Known rows, with every step that occurs:
buve/zisili/ruzir/mise/lapivi: -216 132 41 88 -76 -263 -183 221 -6 225 -262 218 -25 -246 -108 295 206 -119 -25 -145 97 286
ruzir/mise/giti: 20 182 126 -134 151 -73 60 143 14 211 173 30 118 87 -80 -93 30 48 -4 -121 201 114
zisili/lapivi: -31 52 -172 -84 96 28 -178 -200 43 -131 83 82 -135 33 -52 -191 67 -17 87 -55 -80 214
subur/mibip/mise/buve/zisili: -140 8 36 221 -14 124 -177 179 -140 431 -133 112 13 -329 -57 -181 121 -197 -27 -162 459 434
mise/giti/subur: 117 -44 -169 -250 -5 233 114 179 105 -6 234 33 64 -87 -43 -20 148 -123 -30 -232 282 -2
zisili/ruzir/mise/lapivi/subur: -250 217 -134 -58 19 -329 -462 192 -200 52 -170 149 -143 -169 -83 63 102 -200 -41 72 31 581
giti/subur/buve: 23 -104 -97 104 -24 138 141 -28 -122 -89 229 -31 -154 -163 -325 35 71 -167 -67 -186 175 211
buve/zisili: 11 -101 61 49 -143 2 111 24 106 153 -143 135 107 -143 -69 210 194 -67 -69 -123 110 -95
lapivi/subur/mibip: 128 16 -139 -266 -115 45 -286 -123 -251 69 -198 152 -87 -258 51 -169 184 -174 -70 86 216 297
lapivi/subur/mibip/zisili/buve: -188 84 -54 -297 -161 59 -290 -127 -66 132 -167 325 -158 -387 -140 -68 231 -274 -245 85 278 508
buve/zisili/lapivi/subur/mibip/mise: -39 3 -128 -108 -70 -30 -365 -168 -50 202 -170 257 -55 -408 8 -150 308 -311 16 -73 308 570
buve/zisili/ruzir/mise: -171 115 137 -53 -49 -207 -111 101 -91 327 -207 107 -37 -182 -108 250 170 -79 -62 -36 39 272
giti/subur/mibip/mise: -37 -7 -81 -3 -1 230 -194 77 -95 230 151 32 -95 -386 41 -144 8 -212 155 -85 358 361
lapivi/subur: -12 -52 -117 -167 -55 -77 -185 -46 -102 -47 -69 45 -7 -81 -35 -51 107 -195 -115 143 92 212
subur/buve/zisili: 108 -100 124 203 -119 -63 234 -83 -82 49 -87 73 3 -177 -286 176 224 -81 -175 -216 166 131
mibip/mise/lapivi/subur: -212 -10 -119 208 6 -227 -343 249 19 -15 -33 99 60 -256 71 -77 40 -293 58 49 284 444
mise/giti: 165 42 -19 -223 -14 81 116 123 87 15 71 65 125 11 61 -54 142 7 -81 -133 137 -9
lapivi/subur/buve: 94 -64 -75 -24 -38 -151 -44 -134 -266 -102 -27 3 -84 -131 -247 -87 161 -200 -216 58 126 391
mise/giti/subur/buve/zisili/ruzir: 154 -36 -93 -208 -149 107 178 175 -88 51 93 80 -32 -325 -241 180 366 -212 -225 -333 283 324
lapivi/subur/mibip/zisili/ruzir: -112 218 -88 -362 -140 95 -425 44 -232 190 -190 287 -156 -509 110 -21 250 -313 -257 90 -10 638
mibip/mise/buve: -315 -15 34 317 190 -3 -139 309 -48 227 116 -125 42 -41 -88 -212 -100 -166 -43 -11 234 413
giti/subur/buve/zisili: 35 -183 -51 142 -128 113 219 -8 -58 32 108 65 -74 -253 -376 169 234 -238 -107 -285 269 161
mibip/zisili/ruzir/subur: -245 394 147 -251 47 213 -97 291 82 230 -116 118 -9 -408 -68 225 165 -182 -327 0 -197 430
lapivi/subur/buve/zisili/ruzir/mise: -65 53 48 -43 -58 -301 -111 -31 -333 169 -183 81 -122 -242 -338 128 292 -262 -285 21 160 618
ruzir/mise/buve: -313 97 52 215 251 -36 -70 192 -122 292 112 -73 -35 180 -346 -185 -96 -63 -64 -52 205 258

Rows:
-147 218 -234 -160 -199 24 -476 194 -106 11 -267 432 -123 -541 99 31 302 -365 -189 -73 67 624 -> mise/lapivi/subur/mibip/zisili/ruzir
-163 39 -52 143 39 140 -318 64 -106 332 -90 145 -67 -318 -88 -304 170 -222 23 -185 371 589 -> subur/mibip/mise/buve/zisili/lapivi
-366 203 12 20 171 -125 -282 243 -262 287 -17 -85 -154 29 -218 -85 -40 -103 -125 32 11 545 -> zisili/ruzir/mise/buve
-118 -8 36 68 -32 -44 42 49 -207 210 67 34 -167 -297 -398 237 227 -233 -107 -213 220 453 -> giti/subur/buve/zisili/ruzir/mise
-406 343 192 -69 72 -44 -203 198 -22 291 60 159 -81 -236 -45 126 28 -149 -161 41 -222 525 -> mibip/zisili/ruzir/mise
-168 216 -88 44 8 -362 -339 121 -344 3 -136 128 -194 -206 -239 43 155 -213 -118 -2 57 725 -> zisili/ruzir/mise/lapivi/subur/buve
-99 117 85 253 -78 -283 -19 106 -179 103 -177 168 -96 -286 -315 255 253 -134 -141 -246 132 472 -> subur/buve/zisili/ruzir/mise/lapivi
73 -50 -19 137 -51 -50 105 -226 -65 -53 -21 126 -95 -167 -313 12 288 -111 -113 -268 68 323 -> subur/buve/zisili/lapivi
-247 272 -34 45 -3 -56 -329 152 -22 201 -63 402 -28 -356 -99 -56 163 -302 -36 -116 240 530 -> ruzir/mise/lapivi/subur/mibip/zisili
-363 364 53 -49 68 178 -323 227 -194 455 -55 223 -166 -353 -115 -110 101 -227 -215 -96 39 727 -> subur/mibip/zisili/ruzir/mise/buve
-175 68 -306 -54 133 79 -555 -69 -235 112 -6 107 -165 -212 -90 -518 154 -321 -31 -14 291 812 -> zisili/lapivi/subur/mibip/mise/buve
-306 29 100 246 140 -66 16 194 -23 398 -3 43 46 49 -393 -9 68 -120 -86 -154 296 209 -> ruzir/mise/buve/zisili
206 -44 -103 -140 -3 185 254 106 -35 -78 290 -12 -8 -142 -222 -45 201 -138 -128 -310 311 200 -> mise/giti/subur/buve
-49 395 51 -293 95 452 -111 -1 115 225 -106 266 -53 -443 -106 -110 211 -155 -158 -206 61 403 -> ruzir/subur/mibip/zisili/lapivi
-257 -54 -76 78 -58 36 -114 262 -117 241 -233 44 -42 -144 -228 114 201 -202 -272 -157 111 326 -> mise/buve/zisili/ruzir
-258 86 -189 -92 -191 -31 -353 41 85 -35 -249 439 -136 -435 -160 -16 249 -310 -172 -101 348 503 -> mise/lapivi/subur/mibip/zisili/buve
-42 2 -15 -54 88 115 -20 316 76 160 308 -58 125 -208 64 -93 44 -176 86 -132 363 286 -> mibip/mise/giti/subur
-129 2 -81 327 13 -297 -220 184 -103 -66 10 62 9 -295 -101 -99 82 -289 -36 -5 288 609 -> mibip/mise/lapivi/subur/buve
-134 265 -150 -140 -37 -230 -541 108 -325 138 -274 227 -204 -312 -3 -58 171 -196 -16 11 136 655 -> zisili/ruzir/mise/lapivi/subur/mibip
-38 -41 -81 -28 -37 17 -52 -161 141 38 -81 201 -18 -123 -117 58 223 -107 14 -182 36 109 -> buve/zisili/lapivi
-361 6 73 225 66 -84 -224 381 -110 374 -93 -47 14 -243 -113 -2 92 -250 -145 -28 211 543 -> mibip/mise/buve/zisili/ruzir
-39 124 -15 192 -51 -5 -297 149 -68 144 -118 187 -22 -379 158 -152 31 -121 182 -127 298 398 -> subur/mibip/mise/lapivi
-12 -92 -80 27 -151 60 64 37 -165 40 14 35 -152 -370 -334 257 261 -266 -151 -233 160 357 -> giti/subur/buve/zisili/ruzir
15 255 123 -190 58 37 -12 127 -235 78 -197 -98 -120 -267 -244 115 145 -67 -295 -14 -45 464 -> zisili/ruzir/subur/buve
208 -113 -52 -82 -100 189 312 126 48 62 157 92 53 -231 -302 120 350 -178 -193 -396 407 121 -> mise/giti/subur/buve/zisili
-526 339 110 52 169 32 -225 360 -74 370 90 121 -92 -181 -215 25 43 -235 -283 -25 -110 632 -> mibip/zisili/ruzir/mise/buve
-79 -27 -283 43 -84 -126 -251 123 24 -179 -159 222 6 -149 -38 7 139 -241 -46 -30 170 198 -> mise/lapivi/subur
123 106 242 27 -2 113 313 60 -18 173 -206 21 89 -279 -403 211 255 -64 -292 -233 245 110 -> ruzir/subur/buve/zisili
-187 375 213 -129 42 187 32 235 -50 184 -96 118 -65 -448 -222 201 218 -184 -410 -57 -159 557 -> mibip/zisili/ruzir/subur/buve
